Each row comes from the steps of one walk. Every step used is in the known rows, and no mark comes twice. Write the walk behind each row, first mark first.
(in the rows, 128 means zero)
Known rows
n > c > t > a: [143  97 103 115 119 138 157 156 139 135 136 141 122 148  76 199 126 140
 185 107 133 123 137 114  81  70 172 156 103 115 173 149  94 102 114  99
 165 146 131 173 165 192  45 126 120 111]
a > t > u > d > y: [111 146 136 137 192 159 211 151  94 126 100 171  95 157 107  70 131 142
 133 124 139 119 196 147 156 134 150  90 152 178 173 147 139 166 111 120
 112 161 177 106 114  78  96 131  98 137]
a > t > u > n: [137 141 158 154 164 125 167 157 117 128 101 123 115 131 117  88 120 137
 113 102 157 133 180 151 133 114 155 124  96 161 148 165 124 109 127 114
 102 127 140 114 118  73 119 111  85 133]
y > n: [126  94 134 128 104 123 123 173  94  92 160  89 146 146 117 157 122 139
 158 114 144 145 161 113 153 118 118 142 167 133 159  98 100 104 127 127
 168 138 169 159 110 114 129 130 124 152]
u > n: [140 110 151 129 120 119 137 148 106 129 142 112 119 132 111 136 122 143
 179  90 124 125 156 119 121 102 133 141 139 159 164 132  60  96 108 115
 105 135 179 152  99 116 114 137  67 136]
n > y > t > a: [124 153 163 141 144 133 165 132  70 130 137 105 161 168 101 107  77 130
 146  74 161 130 162  94 141 128  97 154  89 102 170  84  75 104 145 136
 153 175  97  81 154 128  89  73  46 133]
d > y > n > c > t > a: [116  69  83  88 109 147 202 164 111  83 144 144 125 132  99 175 141 126
 152 114 137 125 170 137  94  74 155 123 160 118 152 126  90 101 130  84
 177 147 107 213 154 172  64 149 137  98]
m > h: [166 112 171 136 134 125 183 132 132 150 134 110 149 157  70 153 127 151
 159  74 109 135 131 105 153 135 115 145 116 125 217 148  85 136 122 119
 143 130 164 129 113 143 109 139  83 148]
n > y > t: [115 154 158 147 130 136 132 111  67 160 128 112 172 160 112 102  82 146
 181  76 158 119 135  92 133 136 108 149 107 122 166  64  85 133 129 123
 143 164 141  97 115 120  94  83  71 152]
d > u > n > c > t > h > m: [ 90  85  90 134  70  92 113 102 123 180 148 183  95 121  90 172 172 139
 185  72 126 105 144 148  39  83 181  56 142 106 146 169  75 119  68  60
 119 109 180 186 120 118 107 167  88 107]
y > n > c > t > h: [107 110 103 107  97 102 104 161 118 124 145 123 151 120 106 235 137 120
 163 112 141 137 145 138 101  85 179 141 149 102 148 115 111 106  98 101
 179  91 146 199 123 125 103 140 161 121]
y > n > c > t > u: [114 136  95 118 127 134  96 148 129 110 136 106 141 133 117 191 139 123
 177 157 157 153 157 143 126  97 185 145 117 117 127 170 169 121 125  89
 185 131 129 170 142 129  96 125 171 130]
c > t > a: [135  72 120 119 140 137 167 136 125  89 136 123 119 153  73 163 123 144
 144 125 127 136 149 123  87 104 146 148 121 108 196 144  75  98 125 110
 152 136 120 156 171 164  60 130  93 119]
u > d > g: [130 104 149 140 108 118 135 146  96 147 142 133  92 184  79 132 157 147
 193 118 114 129 175  84 120 108 151 131 180 165 161 117 108 160 130 139
 115 171 214 117 136  80 123 137  90 153]
g > d > u > n: [105  85 159 155 103 144 136 103 119 151 136 136  86 147  88 108 135 167
 164  50 125 110 170 140 125 105 128  98 145 134 163 179  71  90  91  47
  48 135 183 138 144 101 101 159  61 120]
n > y > t > h > m: [ 97 154 159 152 117 104 135  93  53 168 158 132 182 144 117  95 100 137
 160  68 147 136 148 103 107 169 102 111 121  89 151  63  62 117  90 130
 157 125 169 102 111  87 128 106  52 148]
g > d > y > t > h: [100 125 165 139 163 144 200 100  78 154 132 170 137 113 106  91 110 148
 100  41 100 115 180 144 127 145  89 124 152  98 191 101  52 114  89  87
  93  74 133 148 131 117  69 190  67 112]
y > t: [127 112 139 150 133 129 141 130  80 150 139 124 140 136 114 123  98 150
 151  94 110 124 148  99 131 141  95 150 126 111 171  82  92 133 129 132
 144 127 124 125 112 130  70 119  83 146]
y > t > a: [134 106 147 151 145 121 181 153  87 114 147 121 135 141 103 124  99 137
 114  96 119 141 174  99 134 140  94 146 117 100 178 106  84 115 145 134
 153 139  83 110 146 139  68 107  60 122]
d > u > n: [118  87 146 139  96 111 138 130 115 138 132 134  83 140  98 138 131 157
 167  77 141 109 169 131 113  97 121 102 155 146 181 146  69 123 109  86
  87 150 169 139 117 105 113 149  60 123]
t > u: [134 158 156 143 160 135 135 144 123 120 132 111 133 141 110 139 113 132
 165 129 150 155 165 120 142 127 116 146 107 136 190 160 122 126 124 120
 142 128 162 119 134 113  94 146  90 139]
a > t > h > m: [125  91 138 167 114 108 173 146  91 149 136 163 137 135 101  97 121 151
 114  73 124 128 146 136  96 131 133  85 144 122 173 105  77 112  87 135
 145 106 206 130 126  82 107 124  86 151]
y > n > c > t: [120  87  83 114  93 135  93 154 117 120 149 111 151 141 107 201 132 133
 197 123 143 130 130 123 106  87 177 142 152 121 136 111 125 107 118  97
 182 140 148 204 126 152  89 121 168 138]
a > t > h: [135 112 154 150 144 116 170 169 100 145 113 140 133 137  91 139 103 140
  96  72 134 115 149 148 110 105 137 122 128 135 201  95  77 116  97 128
 130  99 171 120 134  90  94 127  92 136]
c > t: [132  80 108 117 123 137 125 119 112 121 133 127 118 144  83 163 123 154
 176 117 123 122 123 128  83 120 148 147 144 124 192 123  87 114 113 105
 145 127 167 166 137 156  67 140 122 139]
a > t: [146  97 136 156 136 138 168 157 106 144 111 133 126 146  93 104 102 158
 135  81 133 114 137 137 121 107 141 127 128 148 189 104  99 131 114 126
 136 140 173 126 142 116  76 106 104 151]
n > c: [139 126 127 131  99 143 116 167 128 175 146 132 146 131 101 189 114 144
 219  90 136 119 125 105 114  80 143 157 119 149 174 115 102 132 101 114
 145 148 187 156 118 159  72 128 101 139]
d > y > n: [119  78 117 109 112 139 186 152  87  84 149 123 131 134 117 126 125 144
 148 106 144 136 180 133 145 120  96 119 201 142 176  90  75 126 126 105
 148 143 170 183 116 116 106 168 110 132]
h > m: [122  85 126 150  95 130 133 127  95 141 164 132 145 153 104 106 129 157
 198  96 126 138 126  95 102 146 108 108 160 134 174 118  79 117 101 126
 150 148 211 146 118 136  96 135  78 161]

Write each row's walk
[100 148 157 148 106 119 125  87  67 166 121 120 122 151 111  95 101 150
 166  54 167  95 169 124 128 120 103 110 118 126 148 104  71 131 124  92
  89 173 123  95 105  92 125  95  37 126]
d > u > n > y > t
[107 168 107 120 147 145  92 138 135 158 130 147 108 158  95 179 148 120
 226 148 134 130 154 119 115 111 208 127 107 150 139 190 183 151  94 103
 146 147 174 139 119 137  81 119 145 140]
n > c > t > u > d
[121  89 105 117  96 120 149 134 139 141 125 157  71 140  74 190 151 139
 170  92 152 105 164 145  68  55 179 106 118 115 158 194  91 105 110  59
 117 156 102 166 163 159  72 130  88  88]
d > u > n > c > t > a
[114 214 172 153 172 135 133 106  77 149 121 101 167 153 119  91  83 134
 162 106 174 140 166 105 159 150  98 156  75 120 157 113 125 135 139 124
 143 158 116  78 131  96 105  89  67 141]
n > y > t > u
[117 173 147 112 154 129 112  96 107 126 113 104 126 149 102 120 121 128
 184 124 183 141 155 141 105 105 176 146  81 148 155 171 102  99 120  94
 113 151 150 134 119 104 130 105  94 129]
c > t > u > n > y
[121 134 157 149 141 103 146 136  85 149 142 129 145 126 112 153 103 133
 113  91 110 129 168 119 126 138  93 144 137  93 184  74  76 132 108 141
 141  89 133 118 110 102  92 144  74 133]
y > t > h
[120 161 154 161 164 115 138 121  77 136 121 127  96 170 111  96 151 126
 143 143 123 151 212  89 144 154 131 126 147 134 130 137 166 177 149 147
 127 155 129  72 143  51 125 121  92 143]
y > t > u > d > g
[104 161  91 103 161 160 155 119 125 146 117 181  98 148  94 152 159 129
 218 143 138 118 176 136 111 105 195 106 133 160 158 176 156 170  98  87
 132 153 176 164 117 146  68 158 130 118]
n > c > t > u > d > y
[106  79 112 135 104 109 131 106 100 129 161 152 137 136  87 151 145 142
 161 109 106 135 130 132  57 144 145 102 158  93 178 120  62 106  76 107
 159  90 198 179 128 123  96 162 102 138]
c > t > h > m
[133 178 176 150 170 136 156 139 101 143  87 111 136 147 115  67 101 136
 137  92 193 125 165 150 139 103 162 130  72 167 137 144 115 103 120 116
  99 175 154  79 120  60 138  76  69 137]
a > t > u > n > y
[143 166 140 153 158 132 148 176 131 173  99 138 125 119 123 122 119 131
 156  94 158 123 160 147 123  76 182 128  83 171 122 172 148 117 117 100
 114 139 143 128 119  93 100 100  99 127]
a > t > u > n > c
[101 143 159 144 192 152 202  86  92 135 119 154 112 115 129  44 121 140
 119  70 117 135 213 138 144 152 116 118 133 125 140 173 102 100 115  65
  61 102 110 128 128  95  89 164  60 102]
g > d > y > t > u > n
[112 171 162 137 164 134 112 147 116 131 140 122 114 169 102 136 133 121
 189 146 145 150 186 113 164 144 148 126 131 163 160 171 150 152 109 136
 134 150 196  93 101  90 117 122  95 153]
t > u > d
[139 180 143 130 144 127 123 163 137 152 134 124 128 118 122 168 126 121
 199  98 160 141 171 119 123  79 168 147  95 163 141 178 129 112 107 102
 117 134 158 139 107 115 102 132  87 120]
t > u > n > c
[100  99 156 163 109 151 131 104 122 159 139 130 102 157  78 118 119 172
 167  56 123 107 148 126 129 111 116 109 146 119 197 156  92 121  93  54
  85 141 191 132 163 127  75 167  81 130]
g > d > u
[130 199 180 124 155 130 128 130 107 131 124  92 140 152 115 106 112 126
 183 105 191 145 169 132 140 111 140 149  88 165 152 155  99  95 119 110
 104 163 166 104 114  86 148 112  58 132]
t > u > n > y
[130 163 107 124 142 144 114 129 142 153 123 132 130 137  93 182 129 133
 201 135 151 135 138 132  93  96 179 152  94 130 156 169 149 134 109  83
 160 127 145 157 138 160  61 133 138 121]
n > c > t > u
[120 161 103 127 141 127 110 122 122 160 117 150  86 167  81 161 177 127
 207 154 131 137 170 108  90  87 208 136 128 151 127 184 179 166 129 107
 137 160 169 130 152 107  93 133 145 129]
n > c > t > u > d > g
[129 158 171 125 113 126 124 133  96 149 136 105 148 155 110 118 101 141
 206  68 173 120 139 114 125  99 143 153 123 171 155 113  57  96 112 109
  94 171 191 132 105 106 136 106  54 142]
u > n > y
[103 132  99 124 121 119  88 144 111 113 125 124  97 163 100 169 188 115
 177 176 146 154 194 107 112  95 207 122 160 141  94 175 199 156 136 107
 166 167 160 152 150  70 130 115 174 134]
y > n > c > t > u > d > g
[126 164 160 149 166 112 134 128  94 126 127 117 121 125 135 101 113 125
 133 119 129 151 202 123 146 140 118 140 102 125 143 153 123 126 128 121
 114 112 100 109 103  85 117 116  70 128]
y > t > u > n
[ 97 157 151 154 192 172 199  84  92 132 121 155 128 128 119  52 107 151
 123  86 119 132 201 130 147 161  96 121 127 104 169 155 117 127 116  71
  97 110 119 125 149 118  61 169  80 118]
g > d > y > t > u
[ 95 155  96 116 135 136  75 156 124 115 145 116 119 157 110 194 163 106
 202 173 150 152 173 126 145 118 210 115 133 139  99 176 201 133 113 106
 172 155 156 148 106  96 117 109 176 142]
y > n > c > t > u > d
[ 80 134 174 167 116 140 124  60  78 178 120 127 122 159 104  61 101 158
 164  32 153  96 168 126 131 126 122 101 109 115 143 129  82  97 109  54
  46 161 133  88 137  88 116 101  37 120]
g > d > u > n > y > t
[ 83 103  91  86 117 127 136 154  98 128 147 167 109 127 108 198 166 112
 177 117 129 113 182 144 115  96 189 101 196 135 142 118 112 145  86  98
 147 118 177 203  89 117 115 164 158 116]
u > d > y > n > c > t > h
[ 89 108 104  99 161 152 159 125  95  66 130 134  94 160 110 125 161 122
 154 181 134 146 213 141 148 146 174  92 188 144 144 161 147 146 122 103
 151 143 147 171 111  85 124 149 146 129]
c > t > u > d > y > n
[ 92 172 118 108 144 146 145 172 102 125 144 136 121 140 125 146 149 108
 192 141 152 144 209 120 179 112 150 108 169 169 127 152 170 160 113 110
 153 163 185 151  96  97 122 143 135 133]
t > u > d > y > n > c
[101 117 144 155  93 144 114 119 140 192 134 150 101 137  96 139 133 159
 199  34 135  98 151 130 109  68 158 103 124 149 153 178  94 100  77  38
  62 144 184 146 134 132  84 146  77 113]
g > d > u > n > c
[128 137 131 124 159 123 134 117 124 105 118 126  96 134 103 139 138 129
 151 142 140 143 170 146  95 111 174 132 114 137 156 190 114 102 118  94
 119 118 130 153 120 114 105 140 108 120]
c > t > u > n
[121 166 119 123 167 132 188 124  97 162 115 167 117 100 143 105 119 128
 160  89 136 119 200 129 131 109 129 130 118 145 126 144 116 146 120  88
 106 123 104 146  97 119  78 144  70 103]
d > y > t > u > n > c
[100  75  80  84 117 139 188 162 101  91 147 155 109 157 100 168 164 118
 172 137 130 123 191 131 128  87 189  89 183 137 130 142 121 122 120  97
 164 169 135 186 131 148  86 136 145 111]
u > d > y > n > c > t > a
[ 97  82 135 122 123 168 181 124  97  94 152 127 137 141 111  92 121 156
 140  76 117 132 172 138 161 131 106 119 190 137 163 118  84  89 111  74
 115 133 183 186 142 116  98 165 113 129]
g > d > y > n
[105 124  79 103 138 148 167 136 113 104 124 134 122 125 113 161 137 129
 162 147 158 138 174 146 111  95 163 121 146 128 138 159 145 134 121  74
 171 131 125 203 125 137  81 158 165 110]
d > y > n > c > t > u
[106 176 143 145 178 159 187 106 102 174 122 165 128 101 130  73 121 133
 162  55 127 121 194 140 138 120 141 117 106 135 115 176 129 112 102  53
  75 108 110 138 121 120  73 155  79  98]
g > d > y > t > u > n > c
[126 150 173 138 140 119 175 133  75 129 132 111 149 154 112  96  97 128
 137  68 165 133 180 105 131 115 118 140  91 121 147 107  56  77 140 131
 113 165  83  88 129 110 126  75  22 122]
u > n > y > t > a
